Known rows, with every step that occurs:
S -> U: [-2.641  1.607 -1.980 -0.420 -0.006  2.832 -1.222 -1.200 -0.650 -2.176
  1.968 -0.415 -2.162  0.659 -1.640  2.300  0.572 -1.378 -0.034 -3.443
 -0.389  1.810 -0.752 -3.563]
W -> Z: [ 2.846 -0.603  1.017  0.458  1.118  0.162  1.295 -0.223 -0.639  0.772
 -0.577 -1.329 -2.586 -0.317 -1.316  0.106  0.151 -3.145 -0.086 -3.433
 -2.574  0.193 -1.133  0.142]
D -> Y -> W: [ 0.319  1.472 -0.357 -1.206 -0.283 -1.120 -0.779 -0.864 -1.078 -0.438
  4.608 -0.604 -3.743  0.253 -1.950 -2.289 -1.837 -2.727 -0.750 -4.230
 -1.417  3.350 -1.865 -1.174]
W -> E: [ 1.013 -0.553  1.963  1.908  1.287 -2.612 -0.112 -0.743 -0.445 -0.448
  1.536 -2.153 -1.913 -1.066 -1.551  0.494 -0.756 -1.661  1.119 -0.119
 -1.915  0.339  1.078 -3.866]
U -> S -> D -> E -> W: [-3.654 -1.361  2.960  1.893 -1.374 -1.944 -4.238 -1.769 -2.225  4.258
  3.358 -0.971 -3.525 -4.242 -4.778  2.589 -2.682  1.584 -5.498  1.349
 -2.731  0.222  0.283 -1.530]
N -> Y -> U -> S -> D -> E -> W -> Z: [-1.465  0.737  4.451  2.074 -0.957 -2.134 -1.128 -3.617 -4.867  1.559
 -0.737 -2.498 -6.196 -3.711 -4.047  1.961  0.687 -3.433 -5.143 -1.559
 -4.448  1.899 -0.510  1.932]
N -> Y -> W -> E -> D -> S: [ 0.644  2.465  4.827  6.350 -0.286 -3.357  1.220 -4.914 -3.943  2.400
  2.732 -5.903 -4.545 -1.177 -3.139 -1.362 -1.093 -1.708 -3.415 -1.806
 -3.939  2.812  0.313 -0.427]
R -> Y: [ 2.098 -0.390  1.433 -1.991  0.986  2.708 -0.888 -0.432 -1.906  3.083
  2.241  0.092 -3.173 -0.853 -1.902  0.325 -1.239 -3.123  1.908 -2.382
 -0.717  2.587 -0.870 -2.922]
N -> Y: [ 0.650  0.842  1.577  1.182  0.795  3.594  1.195 -1.806 -2.283 -1.973
 -0.278 -2.259 -2.287 -1.658 -1.768 -0.434 -0.405 -2.565 -1.109 -4.539
 -0.695  1.403  0.110 -0.641]
E -> D -> Y -> W -> Z: [ 1.283  1.549 -0.470  0.054 -1.177 -1.552  2.413 -1.537 -2.316  4.926
  2.067 -3.199 -4.180 -0.092 -2.165 -3.733  0.697 -4.841 -1.999 -5.741
 -3.883  0.375 -4.255  2.668]
R -> Y -> W -> E -> D: [ 1.444  0.880  2.105  0.751  0.565 -2.890  1.120 -2.536 -2.957  6.906
  4.786 -3.233 -5.452 -0.792 -3.635 -1.788 -0.743 -4.163  1.513 -0.008
 -2.976  1.743 -1.714 -1.614]
E -> D: [-0.378 -0.241 -0.185 -0.161 -0.623  1.423  1.109 -1.279 -1.656  4.046
  0.338 -3.445  0.134 -0.578 -1.688  0.075 -0.307 -1.136 -1.786 -1.972
 -1.714 -1.819 -0.469 -0.670]
R -> S -> D -> E -> W: [-3.886 -2.388  1.043  2.885 -1.303  0.113 -4.964 -2.518 -2.846  3.816
  3.119 -3.063 -3.379 -2.785 -3.273  3.321 -0.927  0.955 -6.248  0.595
 -2.406  0.779 -0.117 -2.811]
W -> E -> D -> S: [ 0.395  0.027  4.162  4.703 -0.643 -3.862 -0.518 -2.565 -2.308  4.864
  1.028 -4.694 -0.600 -0.840 -1.573  1.306 -0.913  0.511 -2.520  0.105
 -3.131  0.240  1.056 -3.443]
S -> D -> Y -> U: [-1.983 -0.343  0.907 -3.792 -1.882 -1.234 -0.364  0.191 -2.825  1.495
  0.533 -2.196 -2.043  1.496 -0.570 -0.451  0.710 -4.656 -1.443 -4.156
 -0.862  1.001 -1.297 -2.072]
Y -> U -> S -> D -> E: [-2.618  0.061  4.850 -2.194 -0.893 -6.002 -3.915 -1.509 -3.556  1.468
  1.532 -2.150 -4.254 -0.985 -2.784  4.123 -1.655 -1.704 -4.464  0.974
 -1.734  1.696  2.137 -2.512]
U -> S -> D -> Y -> W -> Z: [ 0.271  1.092  2.310 -0.929 -1.492 -4.622  0.350  0.397 -2.907  4.814
  1.677 -0.497 -8.221 -1.204 -3.990 -3.522 -0.998 -4.179 -3.808 -5.291
 -4.417  1.320 -3.712  3.214]
E -> W -> Z: [ 1.897 -1.202 -1.078  2.040  0.548  2.162  0.683 -1.497  0.037  1.613
  0.585 -0.382 -1.586 -2.134 -1.963 -0.179 -0.010 -1.423 -0.164 -1.844
 -3.816  0.309 -2.059  0.656]
Y -> U -> S -> D -> E -> W: [-3.512 -0.712  2.971 -0.624 -1.350 -3.763 -4.624 -2.675 -2.918  2.371
  2.577 -1.377 -3.252 -2.440 -3.589  3.856 -1.882  0.140 -4.705  2.684
 -3.072  1.813  1.120 -1.892]
S -> D: [-1.601 -2.063  1.110 -1.237 -0.590  0.417  0.316  0.292 -1.402  2.368
  1.099 -2.529 -1.708 -0.079 -2.494  0.060 -0.980 -2.176 -2.201 -2.506
 -0.587 -1.286 -0.488 -0.969]
R -> Y -> U -> S -> D -> E: [-1.348  0.097  6.050 -3.421 -0.624 -4.296 -4.245 -1.332 -4.929  4.867
  2.485 -1.016 -6.380 -1.364 -3.503  3.447 -1.511 -3.594 -2.218  0.457
 -1.400  3.653  0.636 -3.181]

Rows:
[-2.065  0.101  2.421 -1.889 -2.179 -1.398 -1.204  1.125 -2.886  5.155
  0.351 -0.415 -4.365 -1.983 -2.656 -1.696 -1.166 -1.560 -3.501 -4.551
 -2.196  0.011 -1.446 -0.593] => U -> S -> D -> Y
[-3.087 -2.156  3.381  0.467 -0.177 -1.798 -2.380 -0.719 -2.221  1.449
  3.352 -3.497 -2.216 -0.873 -3.228  2.300 -1.570 -1.859 -4.136 -1.364
  0.146 -0.376  0.525 -2.849] => S -> D -> E
[-0.423  2.691  2.977 -0.781 -1.780 -5.908 -0.416 -1.878 -3.672  4.673
 -0.630 -2.750 -3.266 -1.447 -0.874 -0.613  1.039 -2.351 -0.677 -0.535
 -4.482  0.562  0.132 -2.372] => W -> E -> D -> Y -> U -> S
[-2.201  1.937  0.728  2.287 -0.578  1.182 -3.081 -2.384 -1.364 -1.560
  2.244 -0.683 -2.205  0.921 -1.288  3.966 -0.610  0.557 -2.252 -3.231
 -0.963  4.094  0.158 -4.624] => D -> S -> U
[-0.226 -0.304  1.453  2.362 -0.071 -2.050  1.465 -1.647 -1.395  4.125
  0.698 -4.408 -0.725 -1.311 -1.846 -0.322  0.235 -1.478 -0.323 -0.092
 -2.668 -2.218  0.212 -2.336] => W -> E -> D
[-2.017 -0.472  3.892 -1.971 -1.168 -2.107 -4.938 -2.497 -4.350  5.755
  3.270 -0.100 -5.585 -3.020 -4.258  3.377 -1.600 -1.944 -2.366  2.154
 -2.736  4.008 -0.172 -2.527] => R -> Y -> U -> S -> D -> E -> W
[-1.375 -1.622  0.611 -0.476 -1.052  0.320 -1.586 -0.094 -2.532  4.082
 -0.015 -2.969 -3.844 -0.113 -1.751  1.171 -0.194 -1.095 -3.985 -2.070
 -2.000 -0.213 -0.322 -1.310] => R -> S -> D
[-1.723  1.253  3.416  0.469 -1.296 -7.384 -0.850 -0.179 -2.758  4.144
  3.826 -1.091 -7.554 -1.842 -4.136 -3.094 -1.648 -2.599 -2.324 -2.032
 -3.848  1.361 -1.367 -0.834] => U -> S -> D -> Y -> W -> E
[-1.594 -1.469  3.342  2.865 -0.867 -2.815 -2.487 -1.520 -2.431  5.094
  1.452 -1.121 -4.961 -4.241 -4.765  1.985 -1.249 -0.382 -5.378 -0.150
 -4.246 -0.333 -1.206  0.892] => U -> S -> D -> E -> W -> Z
[-2.987 -0.660  4.807  0.350 -0.894 -3.830 -3.597 -0.574 -2.830  3.451
  2.343 -1.798 -4.476 -2.685 -4.143  2.624 -2.621 -0.097 -5.461 -0.388
 -1.511 -0.019  1.250 -1.922] => U -> S -> D -> E
[-1.069  0.289  2.650 -3.622 -1.065 -3.903 -1.226 -0.349 -2.748  2.267
 -0.674 -1.059 -3.716  0.174 -2.154  1.963 -1.046 -2.085 -2.428 -0.300
 -2.702  0.869  0.957 -0.542] => Y -> U -> S -> D
[ 0.272  1.353  1.324  1.336  0.490 -4.542 -0.290 -1.289 -1.101 -0.384
  5.121 -1.597 -4.508 -0.601 -2.032 -2.623 -1.091 -3.151  0.815 -2.344
 -2.428  2.835 -1.077 -3.033] => D -> Y -> W -> E
[-2.189 -1.306  0.783 -1.535 -1.845  0.710  0.071  1.065 -2.184  3.279
  1.405 -2.071 -2.226 -0.258 -1.849 -2.028 -0.153 -3.074 -2.328 -5.519
 -0.518 -0.472 -2.006 -1.481] => S -> D -> Y
[-3.521  0.796  4.122  1.015 -1.333 -1.106 -2.816 -3.938 -4.711  0.598
  1.025 -2.474 -4.466 -3.746 -4.114  2.692 -0.808 -1.290 -5.258  0.041
 -2.898  2.632  0.937 -0.301] => N -> Y -> U -> S -> D -> E -> W
[-0.739  1.602 -0.941 -0.925 -1.571 -0.596  0.795 -1.813 -2.170  4.057
  4.050 -3.128 -2.565 -0.028 -2.248 -3.201 -0.717 -2.560 -2.182 -4.215
 -2.093  0.829 -2.625  0.420] => E -> D -> Y -> W
[-1.988 -0.193  0.407 -3.013 -2.172 -1.392 -2.188 -0.433 -4.128  2.963
 -0.426 -2.884 -4.203  1.353  0.034  0.561  1.528 -3.764 -3.021 -3.615
 -2.174  2.007 -0.992 -2.453] => R -> S -> D -> Y -> U
[-2.178 -0.133  1.964  0.731 -0.822 -5.050  0.368 -0.188 -2.087  2.486
  4.810 -2.897 -5.298 -0.112 -3.228 -3.352 -0.679 -4.405 -1.053 -2.998
 -2.192  1.106 -1.903 -1.991] => S -> D -> Y -> W -> E
[ 0.812  2.100  0.965  0.925  1.004  1.098  1.133 -2.756 -2.187 -2.863
  2.908 -2.236 -4.609 -0.775 -3.035 -1.578 -1.677 -3.258 -1.215 -3.808
 -1.402  3.408 -0.588  0.857] => N -> Y -> W
[ 0.180  0.875  0.984  1.896  0.252 -4.589  1.571 -2.629 -1.406  3.349
  3.976 -4.550 -2.988 -0.279 -3.063 -1.490 -0.912 -2.197 -0.686  0.449
 -3.213 -0.330 -0.464 -0.810] => Y -> W -> E -> D
